Known rows, with every way that one mark hangs from another:
H[G[C]]: [ -4.9  12.4   4.4 -12.6  -9.0 -11.4   4.6 -20.9  -0.6  14.3  -1.9  -5.8
 -16.0  11.5  59.0  21.0 -44.5  -3.6  13.6  -2.8]
F[J[U[C[L[D]] G]]]: [ 29.8   4.0 -20.6  -8.4  27.7  13.0  -8.7  47.1   0.1 -27.4 -15.6   3.8
   2.0   2.1 -15.4 -56.0  -4.9  10.4 -20.5 -11.5]
D[J[U[C[L[F]] G]]]: [ 33.6  16.8 -17.4  15.9  19.4  13.2 -11.5  18.4  12.0 -32.0  -2.7  13.8
  17.5 -14.2 -26.7 -38.8  13.8   0.9 -17.1 -13.4]
L[C D[J[U]] F]: [ -1.1   0.9  -3.9  66.0  -5.2  20.2  18.1  40.3  44.0 -16.6 -26.8   2.7
  33.1   8.3 -53.2 -69.4 -11.0  -2.6 -11.6 -52.3]
J[C U[G]]: [ 54.4  14.4 -22.9 -21.5  27.1  10.5 -22.2  28.1 -11.7 -11.0  -9.6  -5.7
  -6.0  -4.3 -46.2 -31.2  25.2  11.5 -37.2   1.5]
U[G J]: [ 14.2   6.0 -12.0 -30.0  30.6 -14.9  -7.4   4.8 -24.2 -29.7  -2.3  -9.7
 -10.2   4.6  -0.6  -8.7  -9.0   7.6  -3.0   6.7]
L[C[J] D F]: [-22.3  -3.6   0.6  42.3   7.8  15.6  31.3  42.3  40.9 -13.1 -27.8  20.1
  22.5  15.0 -43.6 -33.3 -37.4  -2.0  -3.4 -46.1]
H[G[C[J[U] L[F]]]]: [  4.8  17.9  -0.2 -13.2  13.4  -4.0   7.7   2.7  22.0  -5.4  -7.0  33.4
 -10.2  -2.2  43.4  22.5 -49.1  -4.0   0.7 -15.1]
F[J[C[L]]]: [ 14.8  -0.2  -8.1  -7.3   4.2   5.3  -2.7  39.8  18.2   1.3  -2.5  22.5
   6.2   6.1  -8.5 -49.8   8.5   4.9 -23.9  -1.7]
G[C[J L] H]: [-15.2  -0.7   4.9 -33.5  24.9 -15.9   9.9  -9.2  -8.8  -8.4 -11.5  28.3
  -3.9  -5.3  34.4   8.1 -31.0  -9.4   0.6   1.6]
U[C[J L[D F]] G[H]]: [  1.4  14.7 -15.8 -21.4  49.4   6.5  12.6  24.8 -11.6 -36.8 -22.7  12.5
   3.9   6.6  -8.1 -21.6 -47.3   1.3 -11.8  -6.3]
D[J[C[L[F]]]]: [ 13.6  12.7  -6.1  29.1  -2.3   8.6  -0.7  16.8  27.5  -2.6  -1.2  31.0
  24.2  -3.7 -23.0 -35.0  18.4  -2.5 -21.2 -10.3]
F[J[C[L[D]] U[G[H]]]]: [ 35.3   5.9 -20.0 -14.2  23.2  11.6  -9.5  50.9  -4.5 -18.0 -22.5  -5.9
   2.4   2.1 -30.1 -83.7   2.8   9.0 -40.0  -8.2]
H[G]: [ -0.1  12.5   4.2  -0.4 -13.4  -2.4   3.4 -10.4  -2.2   5.3  -0.1 -13.5
 -12.7   6.9  33.9   4.6 -32.9   0.7   6.6  -2.2]
D[J[U]]: [ 25.6   4.8  -7.3  30.9  -5.1   7.1 -13.0   5.4   4.8 -14.3  -0.9   2.8
  13.9 -19.4 -31.6 -32.1  29.9  -0.6 -14.6 -12.8]
U[G[H] J[C]]: [ 24.1   9.1 -12.3 -48.9  33.0 -18.0  -9.6   7.8 -40.1 -21.1  -6.9 -23.8
 -14.3   9.9 -15.6 -31.0 -10.3   6.7 -21.9  14.8]
L[D[J[C U[G]]] F]: [ 23.1  16.5 -20.5  47.6   6.7  19.4   1.4  37.6  21.4 -13.0 -26.0  -3.8
  22.4   6.5 -57.9 -50.6  -6.5   1.2 -30.1 -29.7]
G[C[L] H]: [-14.8  -1.2   7.2 -35.0  16.0 -15.9   6.0 -16.6  -9.8  -0.1  -9.1   9.0
  -3.9   2.5  49.9  -1.2 -29.2 -10.3   3.5   4.7]
C[L]: [ -2.4   3.0   1.6  -6.1  14.3   1.5   2.5   8.2  11.4 -11.0  -4.3  32.9
   5.7  -5.2  21.5  -1.1  -0.8   0.0  -3.0  -0.6]

Rows:
[-19.6  -1.7   4.9 -28.2  10.5  -9.4  12.6   2.9  14.1  -1.0  -5.4   5.7
   3.9   6.2  41.8 -26.4 -42.5 -12.6   0.7  -5.9]	G[C[L[F[J]]] H]
[  0.5   4.0  -7.7  19.5  16.3  13.6  11.0  48.0  37.9 -18.3 -21.6  28.7
  16.4   4.0  -7.3 -39.9 -25.2  -0.2 -17.0 -27.0]	C[L[D F[J[U]]]]
[ 26.7   2.5 -17.5 -16.6  27.3   9.2  -7.3  41.0 -10.5 -27.4 -18.3  -9.8
  -0.3   1.5 -14.7 -67.2 -13.0   8.4 -22.8  -9.6]	F[J[U[C[L[D]] G[H]]]]
[-14.2  17.6   1.3   1.7   8.7  -4.3  18.5   1.4  19.7  -0.6 -16.9  30.4
  -6.0  10.4  51.5  24.5 -66.3  -4.7   6.5 -18.2]	H[G[C[J L[D F]]]]
[ -0.4   9.9 -13.1 -28.9  44.7 -17.5   4.6  11.6  -3.6 -29.3 -18.5  19.5
  -2.9  15.0  28.9   3.2 -40.9   0.9   0.5  -6.3]	U[G[C[L[D F]]] J]
[  8.6  -3.1 -10.5  24.5  23.4  14.7  11.9  39.5   5.1 -28.0 -36.1   8.7
  10.2   3.1 -48.6 -44.7  -9.2   6.8 -13.6 -35.3]	L[C[J[U[G]]] D]
[  9.2   5.9 -12.0 -41.9  34.9 -23.8  -6.9  -4.7 -24.1 -21.3  -4.4  -0.7
 -12.9   9.8  24.2   8.6 -20.7   2.7   4.2   6.6]	U[G[C] J]
[ 30.3  14.9 -14.9   8.0  19.3   9.7  -9.4  13.1   1.5 -32.4  -4.0  -1.4
  15.8 -14.7 -25.3 -50.7   6.9  -0.7 -19.5 -11.0]	D[J[U[C[L[F]] G[H]]]]
[ 19.0  15.6 -18.0 -24.0  43.8  -7.3  -0.6  32.5  -3.7 -26.9 -17.7  20.3
   0.1  15.6 -12.8 -18.4 -19.2   9.0 -22.7  -2.9]	U[G J[C[L[D F]]]]
[  5.9  14.3 -11.8 -41.7  56.4 -13.5   5.7  20.2 -22.7 -41.6 -18.7   7.4
  -4.0  17.9   9.6 -14.8 -52.9   5.1  -8.6  -1.1]	U[C[L[D F]] G[H] J]
[ 32.5   9.4 -14.6  24.2   3.3  10.4 -15.2   7.1  -3.5 -24.4  -4.3 -13.0
  12.2 -18.5 -33.5 -47.3  29.4   2.4 -16.8  -9.4]	D[J[U[G]]]
[ 13.0   9.4 -11.6 -39.0  27.6  -0.9  -4.6  -2.5 -37.8 -19.0  -3.1 -32.4
  -9.0   8.5   1.6 -23.7 -20.4   2.5  -3.1  12.4]	U[C G[H]]
[ -9.6  16.3   5.1 -12.2  -0.1  -6.8  10.7  -9.1  20.7   6.1  -3.2  15.2
  -8.5  10.8  67.4  18.3 -55.7  -5.9  11.0  -9.4]	H[G[C[L[F]]]]
[ 26.6   9.3 -17.9 -13.7  36.2   4.0  -9.9  16.6  -8.1 -23.3 -24.8   7.0
  -3.1  -4.1   2.4 -14.5  -5.6   4.3 -14.3 -10.5]	J[U[G[C[L[D]]]]]
[ -9.4   3.8  -4.3  15.3  28.1   4.4  13.6  25.2   9.5 -21.2 -26.9  56.7
   9.0  -4.9  -3.7   7.2 -17.8   1.6  -9.4 -14.0]	C[J L[D]]
[  9.9  11.4 -16.4   2.4  44.5  13.4  10.5  40.6  12.9 -41.7 -31.6  28.9
   9.3 -11.5 -30.3 -28.3 -30.4   0.9 -25.8 -23.3]	C[J[U[G[H]]] L[D F]]
[  6.4  11.4 -15.4 -26.8  50.1   3.2   6.1  17.8 -30.2 -36.4 -24.5  12.8
  -2.4   3.5  -2.2 -18.1 -34.7   4.4 -10.8   1.5]	U[C[J L[D]] G[H]]
[-12.9  -3.5   3.3 -27.8  13.0 -15.2   8.3 -16.5 -18.4   1.2  -8.5   2.7
  -7.4  -1.9  18.0   9.4 -30.7  -9.2   2.4   2.1]	G[C[J] H]
[ 17.3   8.8 -15.2 -19.8  34.1   3.0  -3.0  15.8  -5.6 -24.6 -23.8 -11.1
   0.0  -2.9  -0.9 -30.4 -25.4  -0.9 -17.4 -12.8]	J[U[G[C[L[D F]] H]]]
[ 14.3   7.0 -15.6  36.9   8.7   7.7  -3.4  10.2  -6.9 -15.2 -28.7  -6.2
  12.1   1.5 -17.9 -31.3  -2.6  -0.3 -11.0 -20.5]	L[D[J[U[G[C]]]]]
[ 41.3  11.1 -12.0  25.6  -2.4   8.3 -17.6  15.9   4.8  -3.8  -3.4  12.2
  12.7 -13.5 -49.5 -37.3  40.4   3.9 -30.6  -7.9]	D[J[C U]]
[ -8.6   6.6  -1.6   2.4  24.4   6.4  15.0  26.1  36.4 -22.3  -4.3  57.7
  13.1 -11.7  -6.0   6.6 -18.9  -3.2  -8.0 -13.3]	C[J L[F]]
[  4.4   3.8 -10.1  59.3   1.5  22.8  15.8  41.5  37.7 -24.4 -29.0  -9.0
  32.6   7.9 -54.5 -81.0 -12.1  -0.6 -13.0 -50.1]	L[C D[J[U[G]]] F]
[ -1.5   7.5  -6.6 -53.9  42.4 -24.0   2.6  -2.0 -17.6 -30.7  -8.0  -2.8
  -7.9   8.0  34.1 -12.0 -42.9  -3.5   0.2   4.1]	U[G[C[L[F]] H] J]
[ -8.1   9.9  -9.4  -5.3  19.7   0.2   8.0  -1.6  -6.0 -21.0 -21.1 -18.0
  10.4   6.3  23.0 -44.2 -34.8  -8.5  -2.6  -9.5]	U[G[C[L[D[J] F]] H]]
[  4.1   6.7  -6.2 -15.5  33.0  -2.2   4.6  16.4  28.2 -13.8  -8.9  58.3
   4.4 -11.6  10.7  23.6 -20.8  -5.6  -7.1 -15.0]	G[C[J[U] L[F]]]
